Known rows, with every way that one mark hangs from another
Z_916[Z_150 Z_377[Z_651] Z_708[Z_446[Z_642 Z_900]]]: [  2.6  28.1 -31.3   4.1  29.5 -19.0  10.7  -3.0 -25.9  13.5  -7.9  34.2
 -19.0 -50.3 -15.9   4.9 -41.9  24.5 -13.5  50.4 -19.8  -8.2]
Z_916[Z_150[Z_446[Z_642]] Z_708]: [  5.9  24.6 -41.9  -3.6  12.8 -12.2   0.8 -15.0 -10.3  -3.7  10.6   9.6
 -36.5 -47.2  -3.5  16.2 -40.5  19.1   6.8  25.3 -22.2  -5.9]
Z_708[Z_446[Z_150 Z_642 Z_900] Z_916[Z_377]]: [-31.2  22.1 -15.1  11.1  55.2 -20.0  -9.6  -0.6 -34.6   8.5   1.2   5.4
  -7.6 -64.8 -19.6 -23.0 -21.5 -16.1  33.5  34.5 -48.9 -14.1]
Z_708[Z_446 Z_916]: [-25.7   2.0  10.7  10.0  28.9  -4.1   9.4  -0.8  -2.9  19.4  -7.5  17.1
  -3.1 -24.9 -17.8 -16.3   3.1 -18.1  -0.1  18.1 -21.3   4.0]
Z_446[Z_150 Z_642 Z_708[Z_916[Z_377[Z_651]]] Z_900]: [-20.9  24.2  -4.7  15.8  34.1 -16.1  -5.5  12.1 -43.1  13.5   8.2 -21.5
  -0.7 -51.8  -6.8 -19.8 -20.1 -18.8  29.8  32.3 -31.8 -27.7]
Z_642[Z_446[Z_150 Z_900] Z_916[Z_708]]: [ -3.3  20.5 -56.6 -22.5  22.8 -11.5  -8.3 -12.0 -37.6  21.5  -2.8 -19.8
 -15.3 -55.7 -18.4  16.8 -37.9  29.9   7.3   7.6 -31.5 -12.6]
Z_900[Z_446[Z_642]]: [ -7.7 -13.9 -19.9  12.0  18.1 -21.9  -1.7  -0.6   5.2  -2.9  11.5 -23.4
 -23.9 -22.0 -13.8  -2.7 -17.0   1.0  29.0 -11.5 -13.6   1.3]
Z_377[Z_651]: [  8.2   3.6  12.5   1.5  -4.3   2.8  13.5   8.1   0.5   9.5  -1.1   6.9
   2.0  14.8   7.4   0.6   5.6  -4.0 -10.1   8.0   9.2   0.4]
Z_642[Z_446]: [ -0.4  -1.0 -19.0 -12.3   8.3   2.3  -5.6  -2.6  -2.8   8.8  -2.3   0.1
   1.3  -7.0  -6.8   8.3 -11.4  10.4   4.3  -8.1  -9.2   4.1]
Z_446[Z_150 Z_642 Z_708[Z_916[Z_377[Z_651]]]]: [-18.8  19.6   4.4   8.7  27.3  -9.5  -2.0  13.5 -29.0  19.8   3.1 -21.0
  -5.0 -43.5  -1.3 -21.2 -12.2 -24.9  25.2  29.8 -36.7 -26.6]
Z_150[Z_916[Z_377[Z_651] Z_708[Z_446[Z_642 Z_900]]]]: [ -5.3  36.7 -24.5  12.9  16.9 -10.0   8.2   9.1 -29.5  12.4   3.8  26.5
 -22.6 -47.5  -3.5   1.7 -39.3  17.8   9.0  36.8 -13.0 -12.9]
Z_708[Z_446[Z_642] Z_916[Z_150 Z_377[Z_651]]]: [-17.4  21.7   6.6   2.5  37.7 -10.3   8.2   2.3 -18.5  24.0  -7.6  37.6
  -9.2 -42.7  -6.1 -14.1 -14.9 -11.5  -4.6  51.3 -40.6  -1.6]
Z_642[Z_446[Z_150 Z_900] Z_916[Z_377[Z_651] Z_708]]: [  9.9  34.8 -40.9 -23.3  17.7  -2.0  -4.3   0.9 -46.1  31.3  -6.1  -1.6
  -7.4 -48.2  -1.0  13.9 -39.4  28.7  -8.1  27.6 -25.5 -20.2]
Z_150[Z_446[Z_642] Z_916[Z_377[Z_651] Z_708]]: [  9.0  45.8 -20.7   4.7  -3.6   5.5   2.8   9.2 -23.9   3.4  16.7  19.0
 -33.1 -35.3  27.1  10.9 -39.7  10.7  10.2  32.0  -6.6 -17.4]
Z_446[Z_642[Z_916] Z_900]: [-15.6   5.8 -25.7  -1.6  15.9  -8.0  -7.7  -3.2 -27.1   1.0   6.2  -7.9
  -7.9 -37.4  -3.8   5.8 -26.8   5.4  26.8  -3.9 -12.0  -3.9]
Z_708[Z_446[Z_642[Z_916[Z_150 Z_377[Z_651]]] Z_900]]: [-14.2  31.6 -25.1  -8.6  34.2 -10.6  -1.7  -8.4 -39.0  20.9  -6.2  31.9
 -10.1 -53.0  -3.4   2.5 -35.0   7.9   3.8  39.9 -27.4  -2.6]
Z_708[Z_446]: [-13.8   3.0  -4.6   3.4  17.1  -2.8   5.3  -4.9   0.3   8.0  -7.0  12.0
  -8.0 -12.8 -15.1  -5.9  -1.6  -4.1   1.0   4.8  -4.6   6.2]
Z_150[Z_446[Z_708]]: [-11.2  16.7 -15.9   8.3   3.4   0.1  -7.9  -7.2 -12.7  -2.6  10.1 -12.3
 -10.3 -20.5  -2.5  -1.8 -15.2  -6.9  16.7  -1.9   3.2  -8.5]
Z_651[Z_377]: [  2.1   2.0  13.1 -10.1 -13.1  13.1  -3.0   5.0   3.1   1.1   4.7   9.3
   6.5  11.8  13.3   6.4   6.0   0.5 -10.0   8.2   8.8  -3.0]
Z_150[Z_446[Z_642] Z_916[Z_377]]: [ -7.6  41.8 -19.6   1.1   5.0   6.3 -20.3   1.3 -24.2 -13.1  22.2  10.4
 -20.5 -40.1  26.3   4.2 -32.1  -1.5  37.3  15.3 -14.9 -10.8]

Rows
[-25.3   1.6 -17.5   8.6  28.3  -8.9  -6.7  -0.3 -27.4  16.4  -1.3 -13.4
   9.0 -41.0 -26.4  -8.8 -20.7   1.9  17.0   1.9 -21.2  -7.1] -> Z_642[Z_446[Z_708[Z_916] Z_900]]
[  9.4  16.6 -33.3  -9.0  16.5 -20.0   4.6  -3.7 -20.2  28.4   1.0   2.5
 -33.0 -53.5   0.6  11.9 -45.3  27.5  -9.6  35.9 -31.3  -8.9] -> Z_900[Z_446[Z_642[Z_916[Z_150 Z_377[Z_651] Z_708]]]]
[-29.3   1.7  -9.5  16.4  33.2 -25.4  -2.7  -5.0 -11.2  16.8   9.6 -50.9
 -18.6 -46.3 -26.7 -20.5  -3.7 -17.1  29.4   8.8 -35.6 -14.1] -> Z_900[Z_446[Z_150 Z_708[Z_916]]]
[-15.4  48.2 -39.3  -9.0  17.9  -3.0 -25.0 -19.3 -51.4   5.6   8.6   3.2
  -5.4 -63.3   4.7   8.2 -42.3  13.3  10.2  32.0 -16.7 -15.2] -> Z_642[Z_916[Z_150[Z_446[Z_708 Z_900]] Z_377]]
[-10.1  16.9 -45.9   6.3  35.2 -25.4   6.8 -15.7 -16.3   5.3  -4.0  14.0
 -27.0 -58.1 -32.2   6.7 -39.7  27.2   2.3  31.7 -26.0  -1.2] -> Z_916[Z_150 Z_708[Z_446[Z_642 Z_900]]]
[  4.4  39.0 -40.8 -20.9   8.5   1.4 -16.0  -1.7 -27.7  15.3   4.1  -7.3
 -17.0 -47.3   5.6  11.5 -35.2  27.1   9.4  23.2 -35.8 -21.3] -> Z_642[Z_446[Z_150[Z_916[Z_377 Z_708]]]]
[  0.1  33.3 -47.7  -1.9  14.6  -5.1 -14.0  -2.9 -44.1   2.7   7.8  11.2
 -22.9 -67.1   6.4  15.0 -56.9  20.5  13.6  21.6 -14.6 -17.3] -> Z_150[Z_446[Z_642[Z_916[Z_377 Z_708]] Z_900]]
[-12.0  22.0 -20.2   3.4   6.9  -1.2   9.0  -3.3  -6.9  13.5  -2.1  13.7
 -25.6 -32.4 -11.3   3.9 -17.9  16.3  -0.1  19.9 -11.7  -4.5] -> Z_150[Z_916[Z_708[Z_446]]]
[ -4.9  20.3 -35.1   2.7  26.7 -19.9   8.6 -18.4 -15.0   9.1  -9.6  21.7
 -17.7 -44.3 -30.0   7.2 -27.3  28.5 -17.5  36.6 -14.8   0.7] -> Z_916[Z_150 Z_708[Z_446[Z_900]]]
[ -0.8  23.9 -38.6 -16.5  15.3  -8.3 -10.9  -0.4 -31.9  17.4  -3.4 -16.1
 -23.2 -59.6   4.0   6.7 -38.9  12.9  13.2  21.9 -38.3 -24.8] -> Z_446[Z_150 Z_642[Z_916[Z_377 Z_708]]]
[  2.1  22.1  21.6  -3.7  13.6   0.3   5.0   4.1 -17.7  21.1  -4.8  30.7
   7.9 -17.2  12.9  -7.9  -2.6  -5.8 -26.8  50.3 -25.8  -5.7] -> Z_708[Z_916[Z_150 Z_377[Z_651]]]
[ -5.8  -7.0 -40.0   0.6  14.5 -19.5   3.1  -3.7  -7.6  17.8   4.0 -22.4
 -39.0 -48.6 -15.3  10.6 -38.2  20.8  14.1  -1.7 -22.1  -5.9] -> Z_900[Z_446[Z_642[Z_916[Z_708]]]]
[ -0.7  31.0 -24.2  -4.7   1.9  -5.5  -0.5  -4.8 -14.8   5.0   8.8 -18.8
 -25.7 -34.5   2.7   6.7 -15.1  13.3  11.5  19.0 -20.0 -18.1] -> Z_446[Z_150[Z_916[Z_708]]]
[-29.5  -3.0 -18.3  17.2  36.9 -29.5  -2.7 -10.1  -9.1  12.2  10.1 -30.6
 -25.3 -59.3 -27.5 -13.2 -23.5  -3.8  29.5  15.9 -42.5  -6.1] -> Z_900[Z_446[Z_642 Z_708[Z_916[Z_150]]]]
[  1.9  39.1  11.3  -2.8  14.9   2.9   1.1  -2.4 -24.8  15.3   6.2  36.2
  -1.9 -25.1  20.0  -2.7 -10.3 -11.3 -16.4  53.3 -23.3  -6.2] -> Z_708[Z_916[Z_150[Z_446] Z_377[Z_651]]]
[-18.3  29.4  -5.2  23.4  25.8  -9.1  -4.5  11.2 -40.5   5.9  13.4   4.6
  -4.1 -47.5   2.7 -12.6 -30.2 -16.9  25.2  28.8 -14.8 -18.9] -> Z_150[Z_446[Z_642 Z_708[Z_916[Z_377[Z_651]]] Z_900]]
[ -2.3  34.1 -51.0 -10.3  15.7 -11.5  -8.1  -8.9 -30.2   5.1  10.5 -16.3
 -20.7 -49.2 -11.0  13.9 -33.2  30.7  21.2  12.8 -28.1 -15.3] -> Z_642[Z_446[Z_150[Z_916[Z_708]] Z_900]]
[-20.5   2.8 -23.1  14.5  32.0 -16.6   0.2  -4.6 -13.5  -4.6   0.7   5.2
 -12.1 -33.6 -24.7  -5.3 -20.9   1.7  25.6   2.8 -11.8   3.2] -> Z_708[Z_446[Z_642 Z_900]]
[-14.4  35.5 -28.2   4.9  15.0  -2.9 -13.0   4.1 -50.4   8.5  12.3  -1.9
 -11.5 -50.8  10.5   2.6 -43.0  -2.3  28.2  15.3  -5.1 -18.1] -> Z_150[Z_446[Z_642[Z_916[Z_377[Z_651]]] Z_708 Z_900]]
[-32.3  16.6 -19.7  24.6  32.0 -14.9  -8.4  -1.5 -32.0  -5.1  16.0 -13.1
 -12.9 -56.3 -15.1 -10.1 -29.5 -15.3  42.2   9.9 -17.6 -12.0] -> Z_150[Z_446[Z_642 Z_708[Z_916] Z_900]]
[-32.0  -1.7   1.0  12.5  36.7 -11.6   6.7   2.0  -5.7  14.1  -3.6  10.5
 -14.5 -38.5 -20.6 -15.4  -9.1 -20.2  19.1  13.0 -32.1   1.3] -> Z_708[Z_446[Z_642] Z_916]
[-15.5  28.4 -22.0  11.3  20.8 -19.7 -10.1   5.7 -25.6   8.2  22.4 -44.7
 -29.9 -48.1   2.6  -9.4 -26.2  -5.0  50.1  14.0 -27.5 -23.2] -> Z_900[Z_446[Z_150[Z_916[Z_377[Z_651]]] Z_642 Z_708]]
